What can hang from each mark
K_696: K_38 K_350
K_876: K_38 K_734
K_350: K_686 K_696
K_734: K_873 K_876
K_873: K_75 K_734
K_75: K_873
K_38: K_696 K_876
K_686: K_734

Known rows, with every way that one mark hangs from another
K_696{K_38 K_350{K_686{K_734}}}: [0.83,0.08,1.27,-1.18,-2.51,-1.03,2.25,-1.20,0.16,-2.73,3.57,-0.82,0.83,-5.99,2.98,1.60,-2.94,1.15,1.85,-2.42]
K_734{K_873 K_876{K_38}}: [2.95,-1.66,-2.19,0.64,1.68,1.68,-2.11,-0.43,-1.50,1.95,-0.77,0.13,0.06,0.00,1.36,-2.75,1.39,0.95,-3.30,2.40]
K_75{K_873{K_734{K_876}}}: [4.05,-2.40,-2.73,1.41,3.11,3.01,0.13,0.30,0.26,-0.73,-0.16,2.00,2.37,1.53,2.34,0.65,0.11,2.40,-3.16,-0.72]
K_696{K_38{K_876{K_734{K_873{K_75}}}}}: [1.72,-0.94,-1.23,-1.69,1.06,0.50,-4.97,1.85,-0.11,-1.99,-0.09,4.44,-0.87,-0.93,0.80,-0.44,-2.10,-1.79,-1.16,0.34]
K_876{K_38{K_696} K_734{K_873}}: [2.09,-1.31,0.44,-0.71,1.37,1.14,-4.16,-2.28,0.91,-1.15,0.16,1.36,2.98,-1.34,-0.07,-1.85,2.41,-4.58,-0.75,0.34]
K_350{K_686{K_734}}: [1.60,0.77,0.88,-0.43,0.09,-1.20,2.18,-0.74,1.78,-2.85,2.06,0.16,-0.36,-4.43,0.85,0.39,1.46,1.39,0.84,-2.07]
K_873{K_75 K_734}: [2.41,0.71,1.23,-0.53,2.71,0.40,0.00,0.43,1.16,-2.18,-0.50,2.71,-2.30,-0.83,2.84,0.12,0.04,-1.38,-1.34,1.07]
K_38{K_876{K_734{K_873}}}: [0.11,-1.41,-2.48,-0.46,1.21,2.24,-4.27,-0.70,0.22,-2.10,-0.54,3.28,1.94,1.20,0.01,-0.75,0.81,-0.87,-0.50,0.29]
K_873{K_75 K_734{K_876{K_38{K_696}}}}: [2.66,-1.88,1.14,-1.98,3.52,1.39,-0.78,-1.35,0.80,-0.74,0.66,4.59,-1.16,-3.79,2.93,0.07,2.26,-0.19,-2.91,-1.80]
K_75{K_873{K_734{K_876{K_38}}}}: [5.22,-3.32,-1.99,0.58,4.76,3.70,-0.78,-0.67,0.11,1.12,-0.19,1.81,2.26,0.99,2.70,0.07,1.45,1.75,-3.86,0.29]
K_696{K_38{K_876{K_734{K_873}}} K_350}: [-0.58,-2.55,-2.03,-1.19,-1.44,2.53,-4.12,-1.41,-1.51,-2.13,0.90,2.32,3.03,-0.55,2.06,0.40,-3.53,-1.30,0.48,0.03]
K_696{K_38{K_876} K_350{K_686}}: [-0.94,-1.65,-0.49,-2.90,-3.01,0.83,0.62,-0.19,-2.68,-0.51,4.84,1.24,0.06,-3.86,2.53,2.28,-3.75,2.26,0.98,-4.37]
K_686{K_734{K_876{K_38}}}: [1.25,-2.13,-0.65,-0.39,2.81,1.12,-0.04,-2.66,1.43,0.45,-0.30,1.28,0.81,-3.14,0.64,-0.21,2.61,2.28,-0.85,0.14]
K_873{K_75 K_734{K_876{K_38}}}: [3.60,-1.53,-0.38,-0.91,4.80,1.49,-1.49,-0.60,0.66,0.51,-0.84,2.91,-2.40,-1.67,3.53,-0.99,1.47,0.67,-3.50,1.36]
K_350{K_686}: [1.44,0.59,-0.25,-0.81,-0.93,-0.95,0.99,1.01,-0.14,-0.39,2.11,-0.66,-1.40,-2.06,0.90,-0.58,0.17,0.64,-0.41,-2.06]
K_873{K_75 K_734{K_876}}: [2.39,-0.73,-1.18,0.06,2.96,1.30,-0.45,0.51,1.05,-1.55,-1.05,3.12,-2.42,-1.20,3.34,-0.45,0.37,1.29,-2.84,0.08]
K_350{K_686{K_734{K_873}}}: [3.60,1.29,0.25,0.57,-0.19,-0.58,1.34,-0.05,0.89,-3.37,1.84,0.18,0.13,-3.56,1.53,-1.29,1.47,0.53,-0.11,-0.32]
K_38{K_696 K_876{K_734}}: [-2.70,-2.39,-0.27,-2.70,0.28,1.34,-2.90,-2.16,1.55,-2.90,1.68,4.87,3.01,-2.00,-1.55,2.02,1.49,-1.14,1.04,-4.58]
K_350{K_686 K_696}: [1.02,-0.02,0.17,-1.62,-2.75,-0.34,-1.02,1.44,-0.75,-0.12,1.79,0.45,-2.18,-2.40,-0.58,-0.06,0.77,-0.96,2.05,-1.59]
K_75{K_873}: [2.38,-0.42,-0.53,0.43,1.25,0.92,-0.21,0.95,-0.39,-0.30,-0.02,-0.14,2.34,1.08,-0.56,0.96,-0.85,-0.03,-1.71,0.28]
K_696{K_38 K_350{K_686{K_734{K_873}}}}: [2.58,0.34,0.57,0.08,-2.52,-0.49,1.48,-0.64,-0.68,-3.21,2.93,-0.74,1.20,-5.05,3.74,-0.31,-2.93,0.46,0.86,-0.15]
K_734{K_876}: [-0.23,-1.47,-2.34,0.37,0.15,0.72,-0.49,0.26,-0.08,0.62,-0.58,0.42,-0.18,-0.35,0.23,-0.60,0.32,2.40,-1.44,-0.96]
K_873{K_734{K_876}}: [1.87,-1.97,-2.07,0.72,1.91,2.07,0.45,-0.54,0.59,-0.59,-0.34,2.14,0.12,0.22,2.73,-0.09,1.09,2.55,-1.53,-1.22]
K_38{K_696{K_350}}: [-2.87,-0.29,1.84,-1.46,-2.52,0.70,0.35,-2.77,-0.95,-2.11,2.17,0.31,2.69,-2.99,0.82,1.67,-1.42,-1.44,1.18,-1.93]

Rows
[-2.92,-1.49,-0.15,-3.60,-2.22,1.42,-2.21,-2.99,0.51,-4.25,4.09,3.08,2.91,-4.84,0.88,1.85,-0.29,-0.55,1.26,-5.62] | K_38{K_696{K_350{K_686}} K_876{K_734}}
[2.34,0.53,-1.07,0.80,2.04,-0.04,-1.17,0.24,1.06,-3.07,-1.46,2.51,-1.32,-3.45,1.32,-1.51,0.78,1.11,-2.67,2.27] | K_686{K_734{K_873{K_75} K_876}}
[-2.83,-0.92,0.66,-3.74,-3.19,1.13,0.98,-2.46,-1.51,-2.75,5.20,2.83,1.38,-5.27,1.03,2.67,-0.76,1.13,1.18,-6.06] | K_38{K_696{K_350{K_686}} K_876}
[2.18,1.27,-0.53,0.16,1.76,-0.18,-4.98,1.18,1.41,-2.84,-2.42,1.23,-0.93,-0.27,0.58,-2.72,-0.37,-3.82,-2.02,3.53] | K_876{K_734{K_873{K_75}}}
[-1.35,0.39,1.51,-2.03,-3.49,-0.24,1.47,-1.70,-0.91,-2.61,4.09,-0.45,1.28,-5.29,1.74,0.99,-1.16,-0.56,0.70,-3.92] | K_38{K_696{K_350{K_686}}}
[-0.92,-2.09,-1.12,-3.05,-2.22,1.02,-2.60,-0.86,-0.42,-1.91,3.41,1.57,1.43,-3.43,2.30,1.42,-3.33,0.44,1.31,-3.87] | K_696{K_38{K_876{K_734}} K_350{K_686}}
[0.40,-2.13,0.47,-3.13,-2.70,0.16,0.41,0.77,-0.52,-1.57,3.95,4.61,-0.91,-5.74,-0.47,3.34,0.33,1.39,3.96,-4.97] | K_350{K_686{K_734} K_696{K_38{K_876}}}
[3.71,0.29,0.01,-0.70,3.53,0.41,-5.71,-0.08,1.17,-0.74,-2.15,1.06,-0.92,-0.51,0.97,-3.15,0.84,-4.63,-2.55,4.65] | K_876{K_38 K_734{K_873{K_75}}}
[3.61,-0.18,-0.26,0.04,3.84,0.20,-1.83,-1.20,0.94,-1.08,-1.70,2.25,-1.51,-3.87,1.44,-2.29,1.78,0.36,-3.04,3.56] | K_686{K_734{K_873{K_75} K_876{K_38}}}
[2.40,0.13,1.60,-1.94,2.39,0.00,-4.90,-1.20,1.15,-1.98,-0.62,2.61,0.55,-2.75,0.30,-2.38,1.47,-5.73,-1.98,1.86] | K_876{K_38{K_696} K_734{K_873{K_75}}}
[-1.85,-2.49,0.24,-1.82,-0.49,1.77,-0.83,-3.96,-1.33,0.29,1.68,0.72,2.24,-4.10,1.30,0.47,0.01,0.14,-1.25,-1.71] | K_734{K_876{K_38{K_696{K_350}}}}
[-1.30,0.45,2.55,-1.73,-2.41,-0.58,2.73,-3.57,1.03,-4.89,4.21,0.54,2.35,-7.56,1.64,2.13,0.04,0.12,2.00,-3.99] | K_38{K_696{K_350{K_686{K_734}}}}
[1.93,-2.28,-0.83,-1.27,-3.04,-0.53,0.43,1.21,0.40,-0.53,2.30,1.69,-1.32,-5.77,0.41,1.08,0.04,2.33,2.47,-3.96] | K_350{K_686{K_734{K_876}} K_696{K_38}}
[3.00,-0.89,-1.02,0.24,2.46,1.55,-4.70,-1.20,0.89,0.25,-1.29,-0.01,1.66,0.73,0.93,-3.27,1.60,-3.37,-1.50,3.49] | K_876{K_38 K_734{K_873}}
[-4.40,-2.28,0.12,-2.88,-1.34,2.57,-3.32,-4.29,0.42,-3.86,2.08,3.68,4.24,-2.86,-0.22,2.44,-0.50,-1.46,1.82,-3.58] | K_38{K_696{K_350} K_876{K_734}}
[3.04,0.54,0.61,-0.17,-2.05,-0.01,-0.39,0.51,-0.02,-3.03,1.30,1.41,-1.00,-3.72,0.02,-0.90,2.24,-1.18,2.34,0.38] | K_350{K_686{K_734{K_873}} K_696}
[-0.36,-0.66,0.25,-2.57,1.28,0.83,-4.78,-0.48,0.63,-4.41,0.52,5.94,0.70,-2.66,-0.44,-0.07,0.80,-3.04,-1.13,-1.47] | K_38{K_696 K_876{K_734{K_873{K_75}}}}
[3.18,-2.95,-1.58,-0.09,3.65,2.89,-0.26,-1.66,0.26,1.34,-0.12,1.87,0.10,-0.18,3.30,-0.77,2.27,1.52,-2.31,0.10] | K_873{K_734{K_876{K_38}}}
[-0.80,-3.24,-0.26,-2.61,-2.60,1.23,-1.86,1.27,-2.37,1.22,2.01,4.30,-0.54,-1.18,-1.24,2.91,-1.33,0.03,3.24,-2.62] | K_350{K_696{K_38{K_876}}}
[3.25,0.04,-2.44,1.00,-0.02,-0.04,0.94,0.05,0.65,-2.61,1.26,0.58,-0.24,-4.08,1.82,-1.99,1.80,2.87,-1.90,-1.19] | K_350{K_686{K_734{K_873 K_876}}}
[0.17,-2.54,-0.09,-1.55,0.92,1.07,-0.63,-1.98,-0.39,1.38,1.35,1.59,1.15,-3.04,0.17,0.05,2.04,0.85,-1.62,-2.88] | K_734{K_876{K_38{K_696}}}
[2.95,-1.69,-1.48,1.04,2.80,1.51,-0.66,-2.21,0.40,-0.12,-0.73,1.11,1.24,-2.27,1.26,-2.02,2.61,1.59,-1.92,2.28] | K_686{K_734{K_873 K_876{K_38}}}
[-2.66,-1.76,-0.58,-1.76,-1.54,2.90,-3.91,-3.57,-0.51,-4.58,1.61,3.72,4.65,-2.11,0.50,0.71,-0.45,-2.33,0.75,-1.60] | K_38{K_696{K_350} K_876{K_734{K_873}}}
[1.05,0.25,1.32,-1.14,-1.94,-0.57,0.34,0.02,1.23,-2.46,1.87,1.53,-1.04,-4.74,-0.92,0.90,2.22,-0.49,3.33,-1.60] | K_350{K_686{K_734} K_696}
[1.99,-3.14,0.00,-1.04,2.42,2.48,0.38,-2.70,0.30,0.16,1.59,3.10,1.61,-2.53,2.68,0.43,3.22,0.59,-1.77,-2.98] | K_873{K_734{K_876{K_38{K_696}}}}
[3.40,-0.31,-1.19,-0.09,2.85,0.70,-3.09,0.67,-0.98,1.29,-1.53,1.55,-2.57,-1.38,1.68,-3.11,0.76,-0.29,-4.46,3.46] | K_734{K_873{K_75} K_876{K_38}}
[4.33,-3.48,-0.47,-0.61,3.70,3.39,-0.09,-1.79,0.20,-0.17,1.63,3.11,3.68,-1.26,2.16,1.20,2.05,0.53,-3.36,-2.75] | K_75{K_873{K_734{K_876{K_38{K_696}}}}}
